Known rows, with every way that one mark hangs from another:
(H C): [ 0.11  0.14  0.03  0.31  0.30 -0.54  0.13 -0.12 -0.01 -0.29  0.02 -0.07
  0.42 -0.35 -0.03  0.26 -0.13 -0.31 -0.10  0.06 -0.29 -0.18  0.26  0.15
  0.12]
(X (H (M J))): [ 0.08 -0.34 -0.02  0.27  0.51 -0.47 -0.01  0.14  0.04 -0.09  0.48  0.12
  0.25 -0.41  0.18  0.37  0.13 -0.12 -0.18  0.08 -0.40  0.08  0.17  0.00
  0.11]
(D (J (M C)) X): [ 0.12  0.10 -0.07  0.25  0.15 -0.29  0.29 -0.15 -0.27 -0.24  0.05  0.21
  0.02 -0.19 -0.14  0.43 -0.05 -0.49 -0.11 -0.36 -0.17 -0.16  0.03  0.22
  0.22]
(C (M H J) (X D)): [-0.05  0.12 -0.04 -0.11  0.29 -0.77 -0.15 -0.01  0.11 -0.26  0.31  0.00
  0.27 -0.12  0.24  0.18 -0.03  0.36  0.10 -0.17 -0.18  0.07  0.35  0.06
  0.09]
(J (M H X)): [-0.15  0.04  0.02  0.03  0.20 -0.15  0.05 -0.20 -0.07 -0.38 -0.34  0.06
  0.33 -0.16  0.17  0.37  0.21 -0.19 -0.01 -0.04 -0.28 -0.01  0.20  0.03
  0.04]
(H C X): [ 0.02  0.22  0.06  0.30  0.27 -0.43  0.16 -0.13  0.02 -0.41 -0.26 -0.08
  0.43 -0.36  0.01  0.14 -0.05 -0.24 -0.09  0.22 -0.26 -0.12  0.27  0.24
  0.00]
(D (J M)): [-0.01 -0.04 -0.05  0.39  0.18 -0.38  0.14 -0.18 -0.13 -0.23 -0.19 -0.06
  0.08 -0.22  0.00  0.29  0.03 -0.39  0.02 -0.15 -0.20 -0.13  0.04  0.16
  0.14]
(C (X D M)): [ 0.10 -0.02 -0.10  0.42  0.40 -0.35 -0.05  0.14  0.07 -0.23  0.09  0.02
  0.22 -0.28  0.10  0.18  0.02  0.02  0.02  0.04 -0.21  0.05  0.16  0.22
  0.03]
(D (X C (M H J))): [ 0.17 -0.07 -0.12  0.15  0.50 -0.17  0.26  0.03 -0.07 -0.02  0.36  0.03
  0.36 -0.49 -0.01  0.50  0.15 -0.42 -0.32 -0.12 -0.34  0.09  0.12 -0.13
  0.21]
(C X): [ 0.04  0.01 -0.11  0.30  0.34 -0.47 -0.02  0.11 -0.02 -0.19  0.00 -0.02
  0.26 -0.35  0.05  0.16  0.05 -0.14 -0.06 -0.08 -0.24  0.01  0.14  0.20
  0.12]
(J (M C (X H))): [-0.08  0.05  0.04  0.22  0.13 -0.10  0.09  0.13 -0.08 -0.21 -0.49  0.23
  0.13 -0.15  0.08  0.32  0.30 -0.30 -0.15  0.00 -0.33 -0.06  0.03  0.20
 -0.12]
(C (M H J (X D))): [-0.13  0.19 -0.01 -0.22  0.21 -0.55 -0.12 -0.12  0.08 -0.37  0.16 -0.01
  0.36 -0.26  0.31  0.17 -0.01  0.23  0.10 -0.03 -0.28  0.06  0.45 -0.02
  0.07]
(J (M (C (X D)))): [ 0.06  0.23  0.11  0.11  0.24 -0.45  0.00 -0.06 -0.01 -0.39 -0.08  0.14
  0.06 -0.03 -0.16  0.35  0.01 -0.02  0.13 -0.21 -0.12 -0.09  0.13  0.24
  0.01]
(D J X): [ 0.15 -0.05 -0.23  0.36  0.23 -0.38  0.20 -0.09 -0.22 -0.17  0.24  0.01
  0.22 -0.46  0.10  0.26 -0.19 -0.42 -0.13 -0.25 -0.25 -0.07  0.17  0.19
  0.36]
(H (X (C M))): [-0.07  0.30 -0.01  0.24  0.31 -0.42  0.08  0.16 -0.14 -0.27 -0.32 -0.22
  0.30 -0.51 -0.01 -0.05  0.16 -0.23 -0.15  0.07 -0.28 -0.04  0.17  0.22
 -0.02]
(M H J): [-0.02 -0.12 -0.06  0.00  0.35 -0.51  0.10 -0.15  0.05 -0.19  0.35  0.01
  0.46 -0.38  0.09  0.48 -0.02 -0.16 -0.06 -0.09 -0.32  0.05  0.30 -0.05
  0.18]
(X (D J) (M C H)): [ 0.16  0.15 -0.04  0.37  0.15 -0.30  0.29 -0.14 -0.05 -0.43  0.27  0.08
  0.33  0.02  0.14  0.39 -0.31  0.09  0.04 -0.20 -0.05 -0.07  0.25  0.32
 -0.06]
(J M): [-0.06 -0.09 -0.02  0.23  0.31 -0.35  0.05 -0.10 -0.11 -0.22 -0.12  0.03
  0.24 -0.38 -0.09  0.42  0.15 -0.43 -0.04 -0.06 -0.35 -0.10  0.09  0.07
  0.17]
(X D (H C) M): [ 0.16 -0.07  0.02  0.56  0.29 -0.34  0.10  0.11  0.07 -0.18 -0.01  0.05
  0.40 -0.21  0.19  0.28 -0.09 -0.10 -0.14  0.20 -0.32 -0.12  0.21  0.22
 -0.06]
(X (D J) H M): [ 0.12 -0.21 -0.14  0.69  0.21 -0.27  0.12  0.14 -0.03 -0.12  0.02 -0.01
  0.22 -0.22  0.33  0.21 -0.12 -0.09 -0.04  0.02 -0.23 -0.03  0.10  0.31
  0.00]
(J (M C)): [-0.01  0.09  0.04  0.18  0.25 -0.35  0.15 -0.07 -0.11 -0.28 -0.06  0.16
  0.19 -0.25 -0.24  0.47  0.10 -0.38 -0.06 -0.15 -0.27 -0.14  0.08  0.16
  0.06]
(C M): [-0.07  0.03 -0.14  0.22  0.28 -0.59 -0.02  0.12 -0.14 -0.17  0.12 -0.03
  0.36 -0.48  0.07  0.13  0.03 -0.18 -0.11 -0.06 -0.35 -0.08  0.23  0.17
  0.15]
(D X): [ 0.10 -0.11 -0.20  0.19  0.36 -0.34  0.12 -0.02 -0.20 -0.15  0.32  0.10
  0.37 -0.62  0.00  0.38 -0.07 -0.47 -0.18 -0.16 -0.40 -0.03  0.21  0.09
  0.38]
(X C D H M): [ 0.16 -0.07 -0.03  0.55  0.38 -0.18  0.13  0.26 -0.05 -0.08 -0.07 -0.11
  0.32 -0.40  0.10  0.27  0.05 -0.24 -0.16  0.06 -0.34  0.01  0.08  0.17
 -0.03]

Rows:
[-0.11  0.02 -0.05  0.03  0.20 -0.52 -0.19  0.20  0.08 -0.14 -0.04  0.02
  0.21 -0.38  0.35  0.06  0.13  0.08 -0.02  0.10 -0.39  0.05  0.30  0.06
  0.02]
(C (M J (X D H)))
[ 0.22 -0.06  0.14  0.21  0.54 -0.45  0.01  0.08  0.03 -0.21  0.44 -0.10
  0.21 -0.39  0.06  0.32 -0.01 -0.04 -0.07 -0.01 -0.32  0.07  0.23 -0.02
  0.09]
(X C D (H (M J)))
[ 0.03  0.12  0.05  0.17  0.36 -0.30  0.13  0.03  0.17 -0.35  0.15  0.15
  0.24 -0.39 -0.09  0.33  0.05 -0.09  0.01  0.21 -0.24  0.06  0.23  0.17
 -0.11]
(H (X D (M C J)))
[ 0.01  0.13  0.18  0.24  0.14 -0.26 -0.02 -0.10  0.04 -0.36 -0.54  0.03
  0.20 -0.06  0.19  0.24  0.07 -0.12  0.01  0.14 -0.29 -0.17  0.21  0.14
 -0.07]
(J (M (X D (H C))))
[ 0.12  0.35  0.07  0.38  0.21 -0.35  0.20 -0.15 -0.08 -0.47 -0.26 -0.34
  0.21 -0.34  0.03  0.04 -0.22 -0.15  0.11 -0.04 -0.09 -0.05  0.23  0.29
  0.02]
(H (X C (D J)))
[ 0.03  0.32  0.00  0.27  0.26 -0.75 -0.05  0.12  0.01 -0.22 -0.13 -0.06
  0.24 -0.15  0.09 -0.07  0.04  0.03 -0.14  0.00 -0.18 -0.15  0.22  0.25
  0.00]
(H (C M X))
[ 0.21 -0.20 -0.19  0.55  0.43 -0.04  0.24  0.36 -0.21  0.11  0.02  0.04
  0.29 -0.56  0.08  0.33  0.20 -0.54 -0.44 -0.05 -0.43  0.03 -0.03  0.11
  0.13]
(D (X C H M))
[-0.03  0.18 -0.01 -0.02  0.35 -0.61  0.09  0.02 -0.04 -0.13  0.19 -0.17
  0.36 -0.37  0.03  0.24  0.11 -0.11 -0.14 -0.15 -0.29  0.01  0.24 -0.06
  0.10]
(X (C (M H J)))
[ 0.07  0.15 -0.02  0.08  0.34 -0.59  0.04  0.11  0.11 -0.15  0.20  0.12
  0.13 -0.26 -0.14  0.29  0.10 -0.11 -0.07 -0.12 -0.18  0.03  0.14  0.12
  0.03]
(M (C X) J)
[ 0.17  0.15 -0.04  0.46  0.07 -0.49  0.11  0.14 -0.02 -0.26 -0.03  0.05
  0.07  0.07  0.20  0.13 -0.22  0.17  0.04 -0.25 -0.04 -0.05  0.13  0.46
 -0.08]
(M (C (X (D J) H)))
[ 0.08 -0.02  0.01  0.24  0.39 -0.44  0.18 -0.12  0.17 -0.18  0.21  0.07
  0.46 -0.19  0.08  0.44  0.04 -0.17 -0.19  0.15 -0.27 -0.05  0.24 -0.03
  0.00]
(X (M (H C) J))
[ 0.04  0.28  0.10  0.09  0.29 -0.28  0.18 -0.19 -0.05 -0.54 -0.12 -0.23
  0.50 -0.31  0.07  0.27 -0.15  0.00  0.07 -0.04 -0.19  0.02  0.34  0.17
  0.01]
(M (H (X C D)))
[ 0.12  0.03 -0.11  0.46  0.23 -0.34  0.10 -0.05  0.02 -0.34  0.09 -0.04
  0.23  0.07  0.34  0.19 -0.16  0.24  0.09 -0.15 -0.01  0.04  0.19  0.29
 -0.02]
(C (X (D J) (M H)))
[-0.04  0.07  0.06  0.05  0.20 -0.31  0.22 -0.19 -0.12 -0.36  0.01  0.19
  0.35 -0.06 -0.11  0.59  0.04 -0.20 -0.04 -0.25 -0.22 -0.11  0.15  0.14
  0.02]
(J (M C H))
[ 0.06 -0.27 -0.17  0.44  0.16 -0.23  0.18  0.02 -0.25 -0.02 -0.12  0.14
  0.06 -0.25  0.20  0.38  0.06 -0.48 -0.19 -0.24 -0.31 -0.09 -0.04  0.18
  0.24]
(D (J M) (X H))
[ 0.11  0.22  0.08  0.13  0.37 -0.24  0.07  0.00 -0.07 -0.50  0.22  0.16
  0.25 -0.28  0.02  0.21  0.04 -0.07 -0.10  0.00 -0.22  0.00  0.27  0.19
 -0.03]
(H (M C X))
[-0.09  0.25  0.02  0.10  0.38 -0.54  0.05  0.14  0.01 -0.17 -0.17 -0.21
  0.22 -0.56 -0.05  0.02  0.24 -0.24 -0.14  0.12 -0.30  0.03  0.17  0.05
  0.00]
(H (X (C (M J))))
[ 0.20 -0.07 -0.13  0.26  0.55 -0.20  0.19  0.15 -0.06  0.06  0.30  0.00
  0.20 -0.67 -0.14  0.38  0.21 -0.61 -0.33 -0.03 -0.38  0.07  0.05 -0.11
  0.24]
(D (X C (M J)))
[ 0.05 -0.03 -0.05  0.22  0.29 -0.52  0.04  0.31  0.11  0.01  0.08  0.19
  0.14 -0.19  0.05  0.29  0.18 -0.06 -0.17 -0.09 -0.25  0.06  0.07  0.19
 -0.05]
(M (C (X H)) J)
[ 0.16  0.24 -0.18  0.32  0.23 -0.48  0.19  0.07 -0.33 -0.11  0.08 -0.17
  0.13 -0.45  0.04  0.02 -0.07 -0.39 -0.22 -0.33 -0.21 -0.11  0.12  0.18
  0.27]
(D J (X (C M)))
[-0.06  0.22  0.11  0.06  0.25 -0.08  0.14 -0.17 -0.11 -0.36 -0.49 -0.12
  0.29 -0.18  0.03  0.32  0.25 -0.30 -0.07 -0.10 -0.23 -0.02  0.13 -0.02
 -0.01]
(J (M H (X C)))
[ 0.14  0.04 -0.12  0.59  0.27 -0.39  0.03  0.06  0.04 -0.25  0.02 -0.05
  0.08 -0.13  0.20  0.06 -0.11  0.06  0.07 -0.05 -0.06  0.01  0.12  0.32
  0.02]
(C (X (D J) M))
[ 0.20  0.31  0.17  0.13  0.46 -0.23 -0.03 -0.09 -0.07 -0.55  0.12 -0.19
  0.24 -0.38  0.04  0.10 -0.05 -0.03  0.05  0.00 -0.22  0.02  0.33  0.07
  0.06]
(H (M (X C D)))
[ 0.10  0.35  0.08  0.13  0.30 -0.25  0.02 -0.07 -0.05 -0.42 -0.22 -0.25
  0.31 -0.46  0.00  0.11 -0.05 -0.20  0.06 -0.01 -0.25 -0.01  0.28  0.09
  0.06]
(M (X C D))
[ 0.10  0.09 -0.06  0.13  0.10 -0.25  0.35 -0.27 -0.27 -0.32  0.14  0.23
  0.17 -0.01  0.00  0.55 -0.11 -0.30 -0.10 -0.46 -0.13 -0.14  0.11  0.19
  0.18]
(D (J (M C H)) X)
[ 0.17 -0.13  0.12  0.30  0.48 -0.57  0.04  0.03  0.11 -0.17  0.37  0.08
  0.28 -0.26  0.13  0.32  0.04 -0.10 -0.22  0.15 -0.33 -0.05  0.22  0.02
  0.04]
(X (H C (M J)))
[-0.13 -0.04 -0.02  0.00  0.32 -0.41  0.13 -0.14  0.10 -0.31  0.09  0.01
  0.46 -0.38  0.15  0.37  0.07 -0.11 -0.04  0.09 -0.29  0.10  0.30  0.03
  0.06]
(M (H X) J)
[ 0.11 -0.02 -0.03  0.35  0.52 -0.30  0.14  0.15  0.06  0.00  0.11 -0.12
  0.23 -0.57 -0.15  0.31  0.24 -0.47 -0.22  0.09 -0.33  0.06  0.06 -0.06
  0.06]
(X C (M J))
[ 0.25  0.37  0.20  0.30  0.25 -0.43  0.03 -0.32  0.02 -0.67  0.09 -0.11
  0.16 -0.04  0.23 -0.01 -0.31  0.15  0.12  0.06 -0.06 -0.14  0.41  0.22
  0.02]
(H C (M (X (D J))))
[-0.02  0.15  0.04  0.08  0.21 -0.35  0.13 -0.07 -0.06 -0.34 -0.12  0.20
  0.22  0.11 -0.05  0.45  0.13 -0.02 -0.03 -0.27 -0.11 -0.04  0.09  0.21
 -0.05]
(J (M (C X) H))
[-0.03  0.20  0.03 -0.14  0.21 -0.32  0.13 -0.11  0.08 -0.35  0.11  0.14
  0.37 -0.22  0.07  0.38  0.06 -0.08 -0.06 -0.07 -0.23  0.06  0.31  0.03
 -0.03]
(M C H J X)
[-0.07  0.22  0.08  0.09  0.18 -0.16  0.09 -0.07 -0.07 -0.37 -0.36  0.17
  0.15 -0.21 -0.11  0.32  0.23 -0.34 -0.04 -0.05 -0.25 -0.08  0.11  0.15
 -0.04]
(J (M C X))
